What can hang from each mark
k_959: k_215 k_654 k_919 k_997
k_448: k_919
k_717: k_919
k_997: k_959
k_251: k_919
k_877: k_919
k_146: k_919
k_351: k_919
k_919: k_146 k_351 k_355 k_512 k_935

Known rows, with every way that one mark hangs from another
k_146{k_919{k_355 k_512}}: [-0.56 -0.97  2.49  0.66 -0.38  2.47  2.18  1.98  3.34  3.09  0.10 -2.45
  0.66 -2.17 -2.94  0.05  0.02  2.35 -0.31 -1.74 -2.65 -0.80 -1.90]
k_959{k_215}: [-4.21  4.16 -4.31  1.34 -1.49 -0.82  0.36 -1.76  1.81 -1.45  4.41 -0.86
  1.56 -5.56 -2.59  1.90  2.83  0.95 -4.40 -0.06 -1.80  2.14 -2.00]
k_919{k_351 k_355}: [-1.33  1.62  5.17  2.37 -3.37  2.21 -1.05 -3.32 -1.01  0.80  2.65 -0.36
  1.60  0.18  0.35 -0.92  2.22  2.54 -0.58 -0.62 -2.73 -1.27  0.01]
k_251{k_919{k_351 k_512 k_935}}: [ 3.21  1.45  4.31  1.17 -1.43  2.67 -2.20 -0.97 -0.51  4.07 -0.63 -2.16
  1.03  0.61 -0.88 -0.70 -3.97  4.33  0.01 -1.82 -2.20 -0.28 -0.22]
k_997{k_959}: [-2.74  3.13 -3.54  0.72 -0.66 -1.76  0.85 -2.25  2.01 -0.29  3.02  0.24
  2.19 -5.14 -0.44  0.60  2.15  0.37 -3.79 -0.55 -2.20  1.69 -1.46]
k_146{k_919{k_351 k_355 k_512 k_935}}: [ 2.72 -0.35  8.03  1.16 -1.67  3.18 -0.08 -1.07 -0.09  3.64  0.28 -3.05
  0.35  1.85 -0.87 -1.17 -2.11  3.02  4.07 -2.29 -2.43 -2.05  0.02]
k_997{k_959{k_215 k_654 k_919{k_351 k_935}}}: [-1.99  4.83 -2.84  0.87  0.58 -0.82  0.34 -6.70  0.05 -4.13  1.00 -2.49
  1.19 -3.77  2.74  2.35 -2.23  1.07 -4.64 -1.57 -1.10  2.76  0.28]
k_959{k_654 k_997}: [-5.52  2.88 -5.93  0.70 -0.31 -1.80  0.74 -3.25  4.19 -1.33  2.65  1.02
  0.70 -5.07 -1.34  0.89  1.87  1.55 -4.66  0.56 -2.07  4.12 -1.32]
k_997{k_959{k_215 k_654}}: [-5.44  5.94 -9.08  0.11  0.33 -2.46  1.68 -4.19  4.65 -4.17  2.37  0.11
  1.64 -7.39  0.11  2.80  3.92 -0.55 -7.30  0.08 -2.51  5.77 -1.16]
k_251{k_919{k_935}}: [-0.49  3.46  1.87  1.13 -2.39  1.48 -0.32 -1.14  1.47  1.54  0.29 -1.65
  0.92 -0.51 -2.77  0.26 -2.59  3.25 -2.54 -1.20 -1.89 -1.82 -0.76]
k_997{k_959{k_215 k_919{k_355 k_512 k_935}}}: [ 1.35  3.82  0.90 -0.92  1.30  0.84 -0.12 -0.87  2.74 -2.32 -2.12 -0.89
  0.68 -2.66  0.50  1.09 -1.92  1.57 -2.58 -2.86 -0.99  0.89 -0.45]
k_717{k_919{k_351 k_355 k_512 k_935}}: [ 4.55 -0.18  9.16  1.65 -1.57  3.64 -1.69  0.21  1.05  2.24 -1.79 -0.79
  0.52  4.91  0.17 -1.46 -1.46  3.43  4.31 -1.38 -1.86  0.43  0.44]
k_448{k_919{k_512}}: [ 0.79 -1.34  1.48  2.45 -0.62  1.36 -0.44  2.47  2.49  2.23 -0.33 -0.77
  1.34 -3.39 -0.43 -0.09  0.91  3.29 -3.08 -1.09 -2.36  0.96 -1.59]
k_919{k_146 k_351 k_355 k_512 k_935}: [ 4.80 -0.22  6.99  0.56 -1.81  4.54 -3.98  1.31 -0.76  3.24 -0.72 -0.47
  1.64  4.79  2.13 -3.05  3.54  4.08  1.43 -0.91 -3.43 -0.65  1.17]
k_251{k_919{k_146 k_355 k_512}}: [ 1.11  0.03  0.18 -0.73 -0.35  4.35 -1.18  4.41  3.17  3.31 -2.54 -1.06
  1.42  1.12 -0.42 -0.80  2.05  4.13 -5.91 -0.42 -2.85 -0.37 -1.17]
k_997{k_959{k_215 k_654 k_919{k_935}}}: [-2.88  5.37 -4.57  0.28  1.10 -1.19  1.49 -4.31  3.39 -5.02 -0.18 -1.88
  0.95 -5.31  0.79  2.68 -1.26  0.56 -6.02 -1.60 -1.18  3.09 -0.47]
k_877{k_919{k_146 k_351 k_355 k_512 k_935}}: [ 4.67 -0.25  7.38  1.09 -1.39  4.82 -3.31  1.80  0.38  3.13 -2.76 -0.33
  1.06  5.53  4.16 -2.51  2.02  4.65 -0.73 -0.46 -2.52 -0.75  0.82]
k_351{k_919}: [-1.97 -1.08  0.54  2.96 -1.57  1.11  1.60  0.22  3.64  0.86  4.16 -1.82
  1.37 -1.81 -1.64  0.79 -1.23  2.14 -2.27 -0.18 -2.14  0.26 -2.24]
k_959{k_215 k_654 k_919 k_997}: [-6.42  3.52 -7.74  0.01  1.85 -1.59  1.29 -4.05  2.69 -4.24  1.83 -1.42
  0.23 -6.16 -0.64  3.38 -2.18  1.59 -7.52 -0.45  0.01  3.67 -1.77]
k_251{k_919{k_146 k_351 k_355 k_512 k_935}}: [ 4.33  0.44  5.64 -0.31 -1.57  5.14 -3.38  1.20 -0.31  3.54 -2.54 -1.58
  1.13  5.16  1.60 -2.07 -0.33  4.89 -1.59 -0.94 -2.64 -1.67  0.95]
k_251{k_919}: [-2.64  2.21 -1.61  1.33 -1.63  1.05  0.60 -0.71  1.76  1.68  1.26 -1.85
  1.43 -2.88 -2.56  0.94 -1.29  2.92 -5.30 -0.57 -1.81 -0.78 -1.98]
k_717{k_919{k_146 k_355}}: [-0.89 -0.74  1.29  1.07 -1.42  2.96  0.15  2.82  2.58  0.23  0.73 -0.99
  1.60  3.72  0.32 -0.29  3.97  2.19 -3.13  1.02 -1.93 -0.32 -1.05]

Rows
[ 1.87 -2.88  2.51  0.85 -0.22  4.36 -0.35  5.16  5.35  2.50  0.18 -1.16
  1.39  2.28  0.36 -1.00  2.30  3.48 -2.85 -0.08 -3.10  0.66 -1.48]	k_351{k_919{k_146 k_355 k_512}}
[-4.30  0.84 -7.04 -0.94  1.73 -0.81 -0.71 -1.10 -1.02 -1.92  3.22 -2.12
  1.25 -2.57  0.82  1.93 -0.32  1.93 -7.45  0.35  0.71  0.83 -2.12]	k_959{k_215 k_919{k_146} k_997}
[ 1.22  1.42  1.79  0.93 -2.39  2.71 -2.69 -1.61 -2.69  2.59  1.49 -2.92
  1.92  3.38  1.22 -0.90 -0.90  3.89 -3.30  0.05 -2.03 -2.02  0.33]	k_251{k_919{k_146 k_351 k_935}}
[-2.03  3.08 -0.95 -0.81  0.46  1.55 -2.22 -4.89 -0.70 -4.43  0.11 -1.61
  0.22  2.35  3.88  0.73 -0.56  2.72 -5.46 -0.21 -0.34  1.19  1.15]	k_959{k_215 k_654 k_919{k_146 k_351 k_355 k_935} k_997}
[ 0.13  3.06  1.38 -0.57  1.32  1.59 -1.80 -4.24  1.30 -2.92 -2.01 -0.79
 -0.68 -0.43  1.80  0.94 -3.67  3.31 -1.99 -2.05 -0.50  3.07  0.66]	k_959{k_215 k_654 k_919{k_351 k_355 k_512 k_935} k_997}
[ 1.39 -3.67 -0.93  1.28  0.51  2.89 -0.14  4.92  4.12  3.30  1.76 -2.12
  1.86  0.08 -0.13 -0.32  1.28  3.10 -3.34  0.28 -2.78  1.78 -2.22]	k_351{k_919{k_146 k_512}}
[ 1.66 -1.97  2.68  2.34 -0.16  1.82 -0.56  0.64 -0.03  3.36  1.48 -1.86
  1.56  0.37 -0.37 -0.08 -1.07  2.77  1.30 -0.46 -1.52  2.59 -1.39]	k_717{k_919{k_351 k_512}}
[-4.96  0.99 -4.30  1.21  1.34 -0.63  1.60 -3.01  2.64 -1.68  1.13 -1.39
  0.45 -4.73 -0.54  1.79 -2.73  2.55 -5.65 -0.72 -0.57  1.63 -1.76]	k_959{k_654 k_919 k_997}
[ 0.50 -1.64  4.59  1.20 -0.85  2.81  0.83 -0.36 -0.12  3.92  1.32 -3.35
  0.94 -0.42 -0.73 -0.51 -0.90  2.76  1.29 -1.73 -2.46 -1.03 -0.95]	k_146{k_919{k_351 k_355 k_512}}
[-0.81 -1.78  1.98  1.57 -1.78  3.56  0.38  2.49  3.84  0.40  2.24 -1.45
  1.47  2.71  0.68 -0.43  2.55  2.66 -4.27  0.67 -2.71 -1.12 -1.21]	k_351{k_919{k_146 k_355}}
[-1.56  4.23  3.27  1.99 -1.14  2.54 -0.34 -5.28  0.77 -4.28 -0.33 -2.67
  0.24 -0.19  1.47  1.49 -1.87  2.77 -3.54 -1.93 -1.47  0.41  0.87]	k_959{k_215 k_654 k_919{k_351 k_355 k_935}}
[-0.77  2.73  0.31  1.71  0.34  0.04  0.61 -5.72  0.12 -1.89  0.17 -2.38
  1.44 -2.68  2.70  0.83 -2.75  1.75 -3.03 -1.87 -1.62  1.04  0.42]	k_997{k_959{k_654 k_919{k_351 k_935}}}
[ 0.66  1.88  4.18  0.63 -2.84  3.10 -1.89  1.28  2.04  0.44  0.41  0.10
  1.40  3.46  0.06 -1.98  4.94  2.77 -1.56 -0.23 -3.08 -2.39  0.47]	k_919{k_146 k_355 k_935}
[-4.82  2.83 -4.97 -0.02  1.19 -1.81  0.37 -3.16 -0.05 -2.45  3.18 -1.51
  0.65 -4.90 -1.19  2.65 -3.26  1.56 -5.24 -0.84  1.00  0.96 -2.42]	k_959{k_215 k_919 k_997}
[ 0.18  0.88  7.56  1.82 -2.98  2.33  0.64 -3.77 -1.28  1.42  2.32 -3.39
  0.54  2.24 -0.72 -0.79 -2.05  2.44  2.66 -1.61 -2.05 -3.69  0.28]	k_146{k_919{k_351 k_355 k_935}}
[-1.27  1.58  0.46  1.28  1.14  3.17  0.00 -2.15  2.06 -1.92 -1.48 -2.63
  0.59 -2.94  1.35  1.72 -0.86  3.04 -4.94 -1.95 -1.87  3.04 -0.28]	k_959{k_215 k_654 k_919{k_351 k_355 k_512}}
[ 3.49 -2.47  2.37  1.33 -0.30  3.26 -1.18  4.53  4.18  3.08  1.08 -1.91
  1.26  2.34 -0.22 -1.20 -0.08  3.51 -0.44 -0.25 -2.89  0.95 -1.23]	k_351{k_919{k_146 k_512 k_935}}
[ 0.10 -2.13  1.49  1.79 -0.10  1.36  1.13 -0.70 -1.18  4.62  3.18 -4.19
  1.46 -2.65 -1.27  0.13 -1.86  2.44  0.86 -1.39 -2.11  0.15 -1.88]	k_146{k_919{k_351 k_512}}
[-0.57  0.98  1.68  0.51 -2.41  3.91 -1.91 -1.00 -1.59  1.90  0.54 -2.28
  1.90  3.31  1.87 -0.75  1.39  3.83 -5.75  0.35 -2.25 -2.48  0.12]	k_251{k_919{k_146 k_351 k_355}}
[ 0.68 -0.55 -1.28 -0.13  2.05  2.69 -0.28 -0.57  1.55 -0.40 -2.48 -1.83
  1.84 -0.99  4.75  0.00  1.56  2.55 -5.95 -1.23 -2.51  2.06  0.13]	k_997{k_959{k_654 k_919{k_146 k_351 k_355 k_512}}}
[-0.40  0.49  4.51  2.31 -2.47  0.81  0.87 -3.89 -2.38  2.46  4.27 -4.33
  1.10 -0.02 -1.15 -0.26 -2.97  2.13  2.14 -1.34 -1.76 -2.59 -0.53]	k_146{k_919{k_351 k_935}}
[-1.14  1.06 -7.28 -0.48  3.15  0.43 -0.29 -1.82  0.79 -1.78  0.16 -2.96
  2.17 -4.24  4.17  1.99  1.52  1.54 -7.93 -0.67 -1.60  4.97 -0.63]	k_997{k_959{k_215 k_654 k_919{k_146 k_351 k_512}}}
[ 2.23 -1.23  5.76  1.83 -0.81  3.34 -0.77  0.86  0.78  2.58 -0.48 -0.98
  1.07  2.77  0.20 -0.60 -0.08  3.16  1.36 -0.79 -1.93  1.34 -0.58]	k_717{k_919{k_351 k_355 k_512}}
[-1.79  0.07 -3.99  0.32  1.37  0.03  0.69 -0.20 -0.11 -0.07  1.30 -2.45
  2.64 -2.97  1.91  0.69  0.87  1.53 -6.40 -0.73 -1.12 -0.53 -1.69]	k_997{k_959{k_919{k_146}}}
